Known rows, with every way that one mark hangs from another:
[koze [lekis kenu rubi]]: [ 2.37 -1.55  3.47 -1.32 -3.64 -2.74 -3.29  3.70  1.67  2.75 -3.53  1.24
  2.42  0.09 -2.00 -0.96  1.54  0.22 -2.40  2.07  0.32  2.59  0.92]
[kenu kebi]: [ 1.12  2.54  2.74  1.06 -0.47  0.55  2.07  2.95  0.38  0.89 -0.11 -1.50
  1.34 -1.04 -1.57  0.72  4.35  1.12 -2.22  1.23 -1.00  0.32  1.77]
[kenu [kebi [lema kirus]]]: [ 2.75  3.48  2.39  1.88 -1.06  1.47  1.92  2.23 -3.09 -0.10 -0.11 -2.07
  2.25 -1.97 -1.72  0.58  5.25  0.26 -2.46  1.37 -0.20  0.72  1.84]
[rubi [lekis felab kava kenu]]: [ 2.21 -3.62  0.37 -0.24 -1.86 -1.89 -0.26  0.92  3.03 -0.02 -3.75  1.03
 -2.01  1.77 -1.86 -0.41  1.68 -0.44 -5.08  2.43 -0.18  4.80  1.94]
[lema kirus]: [ 3.36  2.33 -0.83  0.39 -2.45 -1.18 -1.61 -2.54 -2.22  0.80 -0.73 -0.83
  0.03 -1.07  0.24  0.13  2.96 -0.80 -1.48  0.23 -2.07 -0.12  0.49]
[rubi lekis]: [ 2.39  0.50  0.98 -0.17  0.09 -0.96 -0.46 -1.66  1.15  1.45 -2.52 -1.61
 -1.88  0.91  0.52  2.02  3.59 -0.44 -2.68  3.30 -1.79  1.38  0.58]
[koze [lekis kava [kenu kebi]]]: [ 0.31 -0.69  4.05 -0.14 -1.98 -1.95 -1.17  5.16  2.85  1.26 -2.71 -0.08
  2.36  0.47 -3.43 -1.64  2.86  0.03 -3.70  0.09  0.72  1.49  2.66]
[felab [lekis kava [kenu [kebi lema]] koze rubi]]: [ 0.29 -2.08  3.32  0.07 -3.67 -2.21  1.06  4.44  4.17  0.46 -2.60  4.52
  1.57  3.55 -3.31 -1.74  1.86  2.15 -3.99  1.47  2.59  5.87  2.40]
[felab [lekis kava koze rubi]]: [-0.57 -2.03  0.40 -0.38 -3.70 -3.14 -0.60  0.82  4.70  1.66 -2.19  4.02
 -0.02  3.16 -1.51 -1.12  1.15  1.71 -3.19  1.39  0.10  3.77  0.11]
[koze [lekis felab kava [kenu kebi] rubi]]: [ 0.48 -3.64  2.59 -0.10 -4.90 -1.85 -0.64  6.95  2.75  1.41 -3.40  1.99
  2.48 -0.62 -4.75 -2.49  1.71  0.65 -5.44  2.17  0.78  4.13  2.34]
[rubi [lekis felab kava [kenu [kebi lema]] koze]]: [ 2.33 -3.64  1.34  0.36 -2.85 -0.10  1.75  2.73  2.33 -1.37 -2.26  1.12
 -0.69  2.08 -3.23 -0.26  2.09 -0.33 -7.23  3.16  1.48  6.37  3.63]
[kirus [lema kebi]]: [ 1.39  1.36  2.60  0.51 -0.94  0.86 -1.13 -2.64 -1.22 -0.04 -2.26 -1.76
  1.89 -1.59  0.41  1.12  3.86 -2.09  1.24  0.59 -1.57  0.55  1.15]
[rubi [lekis felab kava koze]]: [ 1.53 -3.48 -1.25 -0.16 -3.09 -1.18  0.40 -1.15  2.95 -0.21 -2.03  0.41
 -2.36  1.59 -1.45  0.32  1.32 -0.73 -6.42  3.00 -0.85  4.37  1.50]
[lekis rubi]: [ 1.87 -0.90  0.40 -0.24 -3.25 -1.37 -0.28  1.48  0.20  1.80 -1.57  1.26
  0.54 -0.65 -1.00  0.57  1.45  1.46 -1.96  2.13 -0.58  2.43 -0.22]
[kebi kenu [lema kirus]]: [ 4.77  0.49  1.37  1.92 -0.85  2.12 -0.05  0.39 -3.88  0.48  0.54 -3.08
  1.83 -0.96 -0.33  0.66  3.17 -0.51 -1.10 -0.14 -0.42  1.30  0.91]
[felab lekis]: [ 1.05  2.00  2.59  0.21 -0.03 -2.51 -1.46 -0.30  3.50  2.51 -2.48  0.93
  0.42  1.94  0.68  0.01  3.70  1.23 -0.09  1.16 -2.10  0.30 -0.75]
[kava [lekis felab [kenu kebi] koze]]: [ 2.57 -0.88  1.00  1.81 -4.85 -0.44  1.40  4.82  3.11  0.68 -1.23  2.60
  0.49  0.62 -1.37 -1.58  1.95 -1.42 -3.55  4.44 -1.09  4.29  1.68]
[lekis felab kava [kenu [kebi lema]] koze rubi]: [ 1.59 -6.07  0.84  0.42 -7.18 -0.22  2.66  6.83  1.68 -1.82 -1.42  4.69
  1.87  0.76 -5.68 -2.40 -0.36  1.36 -7.57  1.98  3.61  8.71  3.63]
[lema kebi]: [ 2.02  2.13  2.42  1.15 -1.34 -0.75 -0.74 -2.59 -0.97  0.77 -1.09 -0.73
  1.20 -0.79 -0.12  1.42  4.56 -0.24  0.00  0.80 -0.90  1.78  1.88]
[lekis felab kava kenu rubi]: [ 1.46 -6.24 -0.59 -0.22 -5.98 -2.43  0.23  4.83  2.50 -0.05 -3.17  4.53
  0.35  0.55 -4.01 -2.45 -0.78  1.25 -5.07  1.06  1.37  6.78  1.62]
[lekis felab]: [ 2.78 -1.02 -0.08  0.77 -2.59 -0.82 -0.39  1.07  0.94  0.63 -1.35  0.06
  0.46 -1.23 -0.74 -0.31  1.95  0.30 -2.82  1.55 -2.16  1.82 -0.12]
[kava [lekis [kenu [kebi lema]] koze rubi]]: [ 2.39 -0.86  1.90  1.57 -5.15 -0.22  1.83  5.65  1.33  0.90 -1.52  3.20
  1.35  0.69 -1.83 -0.80  1.96 -0.72 -2.98  5.31  1.03  5.34  1.46]

Rows:
[ 1.19 -2.49 -0.90  0.22 -1.48 -1.07  0.40 -0.20  2.40  0.35 -2.88 -0.49
 -2.34  0.62 -1.21  0.35  2.70 -0.40 -5.02  2.96 -1.49  3.21  0.80]
[rubi [lekis felab kava]]
[ 1.76  0.43  2.93  1.04 -0.22  2.25 -0.76 -1.80 -1.15  0.32 -1.42 -2.72
  1.95 -1.22  0.43  1.25  3.45 -1.91  1.66 -0.13 -1.58  0.76  1.60]
[kirus [lema [kebi kenu]]]
[ 1.75 -3.18  2.22  1.57 -2.98 -0.05  2.57  6.51  1.34 -1.62 -2.03  1.58
  1.91 -0.06 -4.72 -2.08  2.19  0.73 -5.22  0.25  2.00  5.29  2.89]
[lekis felab kava [kenu [kebi lema]]]
[ 0.14 -0.77  3.19  0.03 -2.10 -2.54  0.33  2.52  5.65  0.54 -1.97  3.28
  0.66  4.29 -2.38 -1.78  2.17  1.30 -3.28  0.00  1.20  3.74  2.56]
[felab [lekis kava [kenu kebi] koze]]
[ 2.97 -2.04 -0.05  1.21 -5.20 -1.48 -0.10  3.02  3.17  0.85 -1.89  3.12
 -0.16  1.21 -0.58 -1.62  0.66 -1.94 -2.96  4.20 -1.42  4.27  0.48]
[kava [lekis felab kenu koze]]
[ 2.31 -2.26  0.60  1.43 -6.54 -0.74  1.58  5.79  2.73  1.15 -1.69  4.22
  0.62  0.16 -2.05 -1.69  1.07 -0.72 -4.18  5.76 -0.39  5.80  1.45]
[kava [lekis felab [kenu kebi] koze rubi]]
[ 3.75 -1.93  1.37 -0.32 -1.44 -1.36 -0.92  0.32  2.05  0.78 -3.43  0.43
 -1.51  1.33 -0.54  0.52  2.30 -0.50 -3.92  3.35 -1.19  4.29  1.60]
[rubi [lekis felab kenu]]
[ 1.72 -1.11 -1.43  1.81 -4.85 -1.06  0.54  3.61  1.75  2.37 -2.39  2.35
 -0.23 -1.37 -0.40 -0.87  2.07 -0.68 -2.15  5.92 -2.69  3.14 -1.37]
[kava [lekis felab rubi]]
[ 1.06 -4.27  0.68 -0.70 -4.50 -2.69  0.18  3.75  2.25  0.36 -2.97  3.67
  0.33  1.43 -3.35 -1.48 -0.33  1.44 -3.47  0.33  2.16  5.37  1.76]
[lekis kava kenu rubi]
[-0.30 -0.99  3.10  0.10 -2.18 -2.82  0.57  4.31  4.83  1.73 -3.52  4.00
  0.84  2.74 -2.79 -1.81  2.57  2.55 -2.74  1.23  1.16  4.15  1.78]
[felab [lekis kava [kenu kebi] rubi]]
[ 1.98 -3.10  0.83 -1.10 -2.35 -1.88 -0.18 -0.66  3.34 -0.29 -2.76  1.33
 -2.12  3.63 -1.58  0.36  0.92 -0.78 -5.11  1.67  1.01  5.02  2.84]
[rubi [lekis kava kenu koze]]
[ 3.64 -1.52  1.75 -1.14 -1.92 -1.52 -1.16 -1.28  2.35  0.53 -2.43  0.82
 -1.53  3.02 -0.17  1.23  1.36 -0.74 -3.95  2.74  0.23  4.25  2.44]
[rubi [lekis kenu koze]]
[ 1.00 -3.52  3.28  0.27 -4.62 -1.19 -0.28  7.75  1.68  0.87 -3.35  1.78
  3.15 -0.91 -5.06 -2.32  2.07  0.60 -5.54  2.49  1.65  4.57  2.23]
[koze [lekis felab kava [kenu [kebi lema]] rubi]]
[ 1.29 -4.39  1.06  0.47 -5.29 -0.70  1.92  4.74  3.52 -1.67 -0.69  2.95
  0.77  1.68 -4.53 -2.35  0.09  0.52 -6.73 -0.01  1.78  5.99  3.93]
[lekis felab kava [kenu kebi] koze]
[ 1.16 -5.40 -0.08 -1.27 -6.49 -2.75  0.07  2.80  2.94 -0.44 -1.80  4.74
  0.14  2.72 -3.56 -1.55 -1.91  1.00 -5.23  0.21  2.83  6.91  2.53]
[lekis kava kenu koze rubi]
[ 0.38 -4.03  1.40 -0.53 -5.94 -1.42  2.07  5.10  2.74 -0.65 -0.99  4.10
  0.90  2.11 -4.73 -1.53 -0.31  1.62 -6.03  0.82  3.35  6.75  3.91]
[lekis kava [kenu kebi] koze rubi]
[ 0.49 -5.97 -2.71 -0.24 -7.26 -1.55  0.75  2.30  2.18 -0.36 -0.95  3.82
 -0.26  0.27 -3.43 -1.50 -1.22  0.83 -6.54  1.88  0.53  6.09  0.82]
[lekis felab kava koze rubi]
[ 1.47 -2.52  1.38  0.35 -1.48 -0.70  1.46  2.90  3.00 -0.28 -3.09  0.57
 -1.37  1.32 -2.75 -0.34  2.88  0.19 -5.76  2.79  0.30  4.72  3.11]
[rubi [lekis felab kava [kenu kebi]]]
[ 3.72  2.51  1.19  1.78 -1.89  0.71 -1.41 -4.41 -3.88  1.09  0.61 -2.13
  0.85 -1.11  0.32  1.02  4.60 -1.19  0.27 -0.44 -1.57  1.38  3.03]
[lema [kebi kenu] kirus]
[ 1.80  0.41  1.73  1.53 -3.81 -0.95  1.53  5.63  1.99  2.14 -2.53  2.62
  0.60  0.07 -1.34 -0.84  2.79 -0.18 -1.59  5.09 -0.46  3.50  1.04]
[kava [lekis [kenu kebi] rubi]]
[ 1.86 -4.47  0.11  0.14 -3.83 -2.13 -0.04  3.49  2.90 -0.77 -2.69  2.59
  0.28  0.94 -3.16 -2.27  0.16  0.22 -4.35 -0.46  0.50  4.58  1.73]
[lekis felab kava kenu]
[ 0.72 -1.89  2.27 -0.57 -2.52 -3.61 -1.36  0.82  5.68  0.70 -2.67  3.83
  0.11  4.61 -1.41 -1.77  0.96  0.92 -2.60 -0.49  0.78  3.81  1.48]
[felab [lekis kava kenu koze]]
[ 3.21 -3.37  1.36 -1.41 -5.81 -2.11 -0.86  1.87  1.62  0.49 -1.47  4.19
  0.91  2.20 -1.92 -0.48 -1.24  0.96 -3.60  1.44  1.81  6.09  2.13]
[lekis kenu koze rubi]
[ 1.07 -2.04 -0.55 -0.53 -1.88 -1.39  0.27 -1.85  2.64  0.18 -1.71 -0.19
 -2.49  2.51 -0.84  1.06  1.84 -0.72 -5.05  2.27 -0.25  3.25  1.61]
[rubi [lekis kava koze]]
